Known rows, with every way that one mark hangs from another:
K69{K43 K216{K416}}: [0.65,1.34,0.92,0.86,0.25,-1.16,0.86,-1.46,2.34,1.94,0.01,2.31,-0.13,1.63,0.11,0.60,-0.43,-0.90,1.31,-0.04,0.50,-1.15,0.07,0.47,-0.29]
K723{K38{K692} K310{K563}}: [1.21,0.07,2.83,-0.49,-0.29,1.27,0.67,1.62,0.75,-0.92,-0.14,-0.22,-1.32,1.26,-0.02,1.65,0.40,-0.07,2.07,-0.71,0.78,-1.13,-0.05,-0.45,0.20]
K216{K416}: [0.62,0.40,0.14,0.86,-0.07,-1.19,0.55,0.66,0.77,2.01,0.18,-0.59,-0.47,-0.16,0.52,0.86,-0.81,-0.82,-0.16,0.20,0.33,-1.07,-0.08,0.26,-0.09]
K43{K69}: [0.90,0.12,-0.03,-0.28,-0.17,-1.84,0.68,2.38,-0.34,0.66,-0.42,0.03,-0.48,-0.38,-0.23,0.42,0.13,0.44,-1.44,0.20,0.63,-0.59,1.31,0.91,0.35]
K43{K69 K186}: [0.99,0.00,0.00,-0.20,-0.31,-3.89,0.88,2.52,-1.39,0.45,0.13,0.82,-0.93,-1.25,-0.07,0.31,0.51,-0.57,-1.45,0.27,0.75,-0.43,2.16,1.22,0.22]
K310{K563 K723}: [1.24,-0.96,0.46,-2.06,0.03,-1.18,0.98,1.01,-1.21,-2.31,-0.55,-1.63,-0.74,1.27,-0.12,-0.80,-0.28,-0.98,-0.08,1.41,0.60,-0.02,-0.76,-1.47,0.23]
K310{K563 K723{K38}}: [1.26,-0.50,1.77,-2.33,-0.11,0.01,1.05,0.83,-1.28,-2.69,-0.39,-0.70,-0.86,1.44,-0.11,-1.17,-0.32,-0.76,0.05,0.80,0.80,-0.43,-0.66,-1.29,0.15]
K216{K416{K449 K608}}: [-0.61,1.04,0.98,2.10,-0.10,1.12,0.21,0.24,-0.12,3.18,0.18,0.55,-0.09,0.94,0.14,0.94,-2.16,-1.00,0.33,0.08,0.38,-0.04,0.42,-0.19,-0.48]
K449{K416{K216}}: [-0.21,0.23,1.16,1.52,0.23,-0.34,0.76,1.53,1.93,2.93,-0.28,0.73,-0.52,1.76,0.47,0.98,-1.06,0.19,-0.69,-0.18,0.18,-1.13,1.38,-0.10,0.07]
K563{K38{K692}}: [1.52,0.30,-0.28,-0.08,-0.95,1.05,0.97,2.44,-1.04,-0.93,-0.54,0.48,-0.37,0.58,-0.26,1.56,-0.13,-0.33,1.62,1.63,0.82,-1.97,0.52,0.05,0.08]
K69{K310{K563}}: [0.72,-0.61,0.18,-1.17,0.31,-0.92,0.55,0.15,-0.28,0.39,-1.02,1.11,-0.67,1.11,-0.17,0.44,0.61,-0.82,0.83,-0.27,0.07,-1.03,-0.42,-1.02,0.08]
K608{K416}: [1.18,0.14,0.92,0.00,0.01,-1.22,0.73,0.58,1.17,1.54,-0.25,0.14,-0.76,2.28,0.07,1.59,-0.75,-0.64,-0.40,-0.72,0.79,-0.75,-0.50,0.29,-0.04]
K563{K38}: [0.98,0.47,-0.36,-0.13,-0.35,0.42,1.09,1.53,-1.34,-0.78,-0.23,0.80,-0.13,0.68,-0.51,0.06,0.00,-0.30,-0.22,0.96,0.77,-2.03,0.39,-0.74,0.01]
K416{K608}: [-0.37,0.10,-0.46,0.65,-0.32,-0.55,0.43,0.02,-1.04,1.63,-0.33,0.33,-0.13,0.91,-0.58,0.62,-1.05,-0.57,0.02,0.08,0.60,0.65,-0.62,-0.62,-0.40]
K69{K216{K416}}: [0.62,0.99,0.13,0.81,0.15,-0.95,0.93,-0.50,2.02,1.97,0.18,1.83,-0.24,-0.29,0.53,0.84,-0.54,-0.79,0.55,-0.27,0.30,-1.33,0.04,0.43,-0.16]
K449{K416{K216 K608}}: [-1.17,0.55,0.83,2.16,0.16,0.18,0.58,0.69,1.02,3.68,-0.40,0.97,-0.11,2.30,0.20,1.02,-2.06,0.22,-0.37,-0.34,0.13,0.09,1.00,-0.60,-0.43]
K43{K69{K310{K563 K723{K38}}} K186}: [1.27,-0.38,1.43,-2.03,-0.01,-2.71,1.10,1.65,-1.75,-2.32,-0.55,2.26,-1.23,-0.42,0.10,-1.24,1.01,-0.80,-0.32,-0.16,0.48,-0.75,1.87,0.18,0.23]
K310{K563}: [0.95,-0.48,0.26,-1.27,0.16,-1.22,0.74,0.98,-1.17,0.33,-0.50,-1.33,-0.69,1.31,-0.23,0.60,-0.36,-0.79,-0.10,0.80,0.52,-0.31,-0.49,-1.08,0.06]
K186{K43}: [0.11,-0.38,0.54,-0.01,-0.24,-0.58,0.20,0.73,0.42,1.30,-0.26,0.11,-0.79,-0.02,-1.28,0.27,0.25,-0.20,0.20,0.25,0.77,-0.37,2.07,0.22,0.30]
K43{K69{K310{K563 K723}}}: [1.19,-0.71,0.34,-1.90,0.23,-1.61,0.84,1.65,-0.63,-1.86,-1.11,0.66,-0.65,0.31,-0.01,-0.85,0.71,0.00,-0.43,0.26,0.20,-0.58,0.93,-0.27,0.48]
K723{K38{K692}}: [1.24,0.16,1.52,-0.39,-1.00,0.90,0.61,1.69,0.22,0.22,-0.33,0.79,-0.97,0.43,-0.04,1.76,-0.09,-0.45,1.75,0.24,0.91,-1.14,0.01,0.96,0.07]
K43{K69{K216{K416{K449 K608}} K310{K723}}}: [-0.05,1.13,0.89,0.86,0.28,0.51,0.75,0.00,1.35,0.51,-0.52,4.34,0.07,-0.19,0.31,-0.58,-0.62,-0.11,0.49,-0.76,0.04,-0.68,1.79,0.69,-0.09]
K416{K216 K449 K608}: [-1.27,0.89,1.75,1.93,-0.02,1.86,0.41,1.43,-0.45,2.43,-0.50,2.45,-0.14,2.00,-0.67,0.64,-1.98,-0.10,-0.02,-0.30,0.64,-0.02,1.16,-0.58,-0.20]
K69{K43{K186} K310{K563}}: [0.85,-0.37,1.00,-0.99,0.27,-2.99,0.59,-0.67,-0.87,0.28,-0.79,2.19,-0.98,2.29,-0.40,0.17,1.05,-1.83,1.58,0.00,0.36,-0.73,0.34,-0.74,-0.14]
K69{K310}: [0.57,-0.36,-0.14,-0.17,-0.06,-0.77,0.42,0.16,0.71,0.85,-0.78,2.34,-0.61,0.28,-0.22,0.43,0.99,-0.65,0.66,-0.77,0.17,-1.37,-0.17,-0.04,0.10]

Rows:
[1.31,0.14,1.11,-0.21,-0.12,1.03,0.97,2.09,-0.24,-1.76,-0.26,-0.67,-0.78,1.32,-0.25,1.25,0.38,-0.12,1.57,0.43,0.65,-1.77,0.30,-1.32,0.23] => K723{K310{K563{K38{K692}}}}
[1.99,-0.54,0.25,-2.02,-0.60,0.77,1.27,2.33,-2.18,-3.92,-0.76,-1.29,-0.55,1.46,-0.08,0.10,-0.48,-0.79,1.60,2.71,0.79,-1.12,-0.09,-1.39,0.21] => K310{K563{K38{K692}} K723}
[0.31,-0.52,0.81,-1.04,0.25,-1.10,0.32,1.33,0.00,0.85,-1.04,0.87,-0.84,-0.04,-1.14,0.06,0.77,0.53,0.03,-0.20,0.31,-0.45,3.31,0.27,0.47] => K186{K43{K69{K310{K563}}}}
[1.02,0.41,1.30,-0.80,0.57,-2.76,1.09,-2.10,1.08,-1.04,-0.37,3.67,-0.71,1.61,0.50,-0.89,0.51,-2.24,2.48,0.08,0.12,-0.98,0.41,-0.60,-0.28] => K69{K43{K186} K216{K416} K310{K563 K723}}
[0.96,-0.47,0.07,-0.97,-0.09,-1.53,0.68,1.66,0.27,-1.43,-0.89,1.83,-0.52,-0.47,-0.05,-0.86,1.02,0.15,-0.57,-0.22,0.29,-0.96,1.09,0.60,0.50] => K43{K69{K310{K723}}}
[0.10,0.71,0.95,-0.28,0.66,-0.49,0.80,-3.08,1.23,-0.16,-0.87,3.15,0.09,2.82,0.10,-0.74,-0.75,-1.29,2.67,-0.11,-0.02,-0.04,-0.69,-1.32,-0.58] => K69{K43 K216{K416{K608}} K310{K563 K723}}
[0.57,0.62,0.67,-0.03,0.29,-0.74,0.74,-1.97,2.33,0.92,-0.85,5.17,-0.25,2.02,-0.54,0.20,1.28,-0.75,2.16,-1.00,0.29,-1.50,0.04,0.20,-0.12] => K69{K43 K216 K310}
[0.56,1.09,0.88,0.97,0.32,-2.70,0.80,-2.14,2.13,1.82,-0.07,5.23,-0.57,0.79,0.33,0.37,0.83,-1.88,2.32,-0.97,0.13,-1.64,0.88,0.68,-0.37] => K69{K43{K186} K216{K416} K310}
[0.17,-0.22,0.53,-0.24,-0.02,-1.03,0.18,1.33,0.81,1.21,-0.91,1.88,-0.80,-0.76,-1.18,0.00,1.07,0.57,-0.10,-0.56,0.38,-0.77,3.50,1.07,0.50] => K186{K43{K69{K310}}}
[1.22,0.69,-0.02,-1.15,0.34,-2.46,1.58,1.13,-1.43,-0.99,-0.59,4.42,-0.51,-0.47,-0.08,-0.22,1.11,-0.55,0.22,-0.08,0.25,-1.83,2.68,0.03,-0.02] => K43{K69{K216 K310{K563{K38}}} K186}
[0.38,0.84,2.92,1.21,0.29,1.02,0.77,1.88,1.64,2.29,-0.35,2.05,-0.77,3.22,-0.01,1.61,-1.54,-0.25,-0.46,-1.01,0.82,-1.39,1.14,0.31,0.15] => K608{K416{K216 K449}}
[1.34,-0.27,0.84,-1.71,0.08,-1.71,1.13,-0.20,-2.04,-3.41,-0.77,2.47,-0.68,2.54,-0.50,-1.57,1.07,-1.81,1.65,1.19,0.55,-1.47,0.62,-1.67,-0.06] => K69{K43{K186} K310{K563{K38} K723}}
[0.83,-0.10,-0.08,-0.24,-0.14,-3.63,0.68,1.81,-0.66,0.49,-0.39,2.87,-0.99,-1.32,0.00,0.16,1.34,-0.65,-0.56,-0.63,0.33,-0.98,2.16,1.18,0.23] => K43{K69{K310} K186}
[0.57,0.99,2.10,0.77,0.26,-0.99,0.84,-1.70,2.01,-0.22,-0.03,5.77,-0.64,1.24,0.30,-0.91,0.61,-2.20,2.47,-0.41,0.27,-1.63,1.44,0.44,-0.17] => K69{K43{K186} K216{K416{K449}} K310{K723}}
[0.59,1.40,1.14,0.99,0.21,-0.18,0.91,1.45,1.44,2.00,0.12,2.38,-0.22,-0.54,0.36,0.63,-0.69,0.13,-0.59,-0.25,0.38,-1.30,2.31,1.47,0.14] => K43{K69{K216{K416{K449}}}}
[0.89,1.03,1.29,-0.37,0.17,-0.42,1.10,0.12,1.97,-0.72,-0.41,4.15,-0.39,-0.89,0.63,-0.94,0.48,0.16,0.32,-1.14,0.15,-1.78,1.47,1.22,0.18] => K43{K69{K216{K416} K310{K723{K38}}}}
[1.67,-0.02,0.18,-1.86,-0.10,1.12,1.43,0.20,0.09,-3.38,-1.19,3.52,-0.34,1.07,0.03,-0.01,0.70,-0.83,3.09,0.96,0.19,-2.04,0.15,-1.09,0.13] => K69{K216 K310{K563{K38{K692}} K723}}
[-0.06,1.12,0.83,0.52,0.62,-2.42,0.80,-2.92,0.33,2.04,-0.41,4.20,-0.29,2.09,0.18,0.42,-0.47,-2.00,2.66,-0.59,0.01,-0.11,0.38,-0.77,-0.85] => K69{K43{K186} K216{K416{K608}} K310{K563}}
[0.81,0.74,0.99,0.22,0.25,-2.65,0.99,-2.09,2.10,-0.55,-0.16,4.96,-0.61,0.76,0.43,-0.93,0.90,-2.08,2.28,-0.43,0.21,-1.43,0.64,0.36,-0.19] => K69{K43{K186} K216{K416} K310{K723}}
[0.74,1.24,0.95,0.99,0.15,-3.00,0.98,-1.33,1.45,1.79,0.43,2.94,-0.51,0.83,0.22,0.50,-0.13,-1.80,1.31,0.03,0.58,-1.00,0.88,0.74,-0.40] => K69{K43{K186} K216{K416}}
[0.79,0.94,0.09,0.59,0.22,-3.49,1.03,0.45,1.13,1.56,-0.03,4.43,-0.67,-1.91,0.70,0.36,0.83,-0.86,0.18,-1.08,0.00,-1.55,2.49,1.60,-0.05] => K43{K69{K216{K416} K310} K186}
[0.45,0.84,1.47,0.21,0.71,0.93,0.79,-0.83,1.66,1.91,-0.52,3.68,-0.34,0.97,0.53,0.68,-0.29,-1.18,1.83,-0.77,-0.24,-1.82,0.70,-0.44,-0.18] => K69{K216{K416{K449}} K310{K563}}
[1.44,-0.36,1.52,-1.15,-1.01,0.70,0.78,1.62,0.04,-2.40,-0.37,0.38,-0.99,0.42,0.03,0.23,0.01,-0.65,1.53,0.87,0.95,-0.81,-0.33,0.47,0.26] => K310{K723{K38{K692}}}
[1.03,-0.36,0.21,-1.19,0.15,-3.73,0.81,1.78,-1.62,0.13,-0.61,1.76,-1.04,-0.56,0.06,0.19,0.99,-0.78,-0.44,-0.15,0.23,-0.68,2.02,0.30,0.17] => K43{K69{K310{K563}} K186}
[-0.16,0.97,0.65,0.73,0.32,-0.38,0.65,-3.05,2.20,0.29,-0.59,4.47,0.14,2.00,0.06,-0.77,-0.37,-1.13,2.55,-0.58,0.10,-0.45,-0.48,-0.36,-0.51] => K69{K43 K216{K416{K608}} K310{K723}}
[0.51,-0.33,0.95,-1.62,0.39,-0.89,0.75,0.39,0.91,-1.07,-1.00,2.59,-0.69,-0.24,-0.98,-1.04,0.97,0.34,0.67,-0.13,0.30,-0.47,3.26,0.19,0.50] => K186{K43{K69{K216 K310{K563 K723}}}}
[0.61,0.57,0.65,0.07,0.18,-2.59,0.83,-1.83,1.43,0.71,-0.44,5.87,-0.69,1.26,-0.40,0.09,1.61,-1.65,2.17,-0.93,0.38,-1.37,0.75,0.46,-0.23] => K69{K43{K186} K216 K310}
[0.67,0.59,0.39,-0.30,0.68,-0.80,0.88,-1.35,1.74,1.58,-0.61,2.83,-0.33,0.46,0.63,0.66,0.04,-1.04,1.65,-0.74,-0.28,-1.58,-0.06,-0.56,-0.20] => K69{K216{K416} K310{K563}}
[0.40,0.96,0.74,-0.34,0.50,0.08,0.92,0.53,0.60,0.63,-0.68,2.82,-0.26,-0.34,-0.63,-0.17,0.21,0.54,0.69,-0.06,0.10,-1.85,4.01,0.15,0.14] => K186{K43{K69{K216{K416} K310{K563{K38}}}}}
[0.72,0.52,-0.04,-0.32,0.24,-1.34,0.91,0.57,1.47,0.79,-0.84,4.26,-0.32,-0.63,-0.10,0.25,1.16,0.39,0.03,-1.10,0.12,-1.43,1.54,1.13,0.23] => K43{K69{K216 K310}}
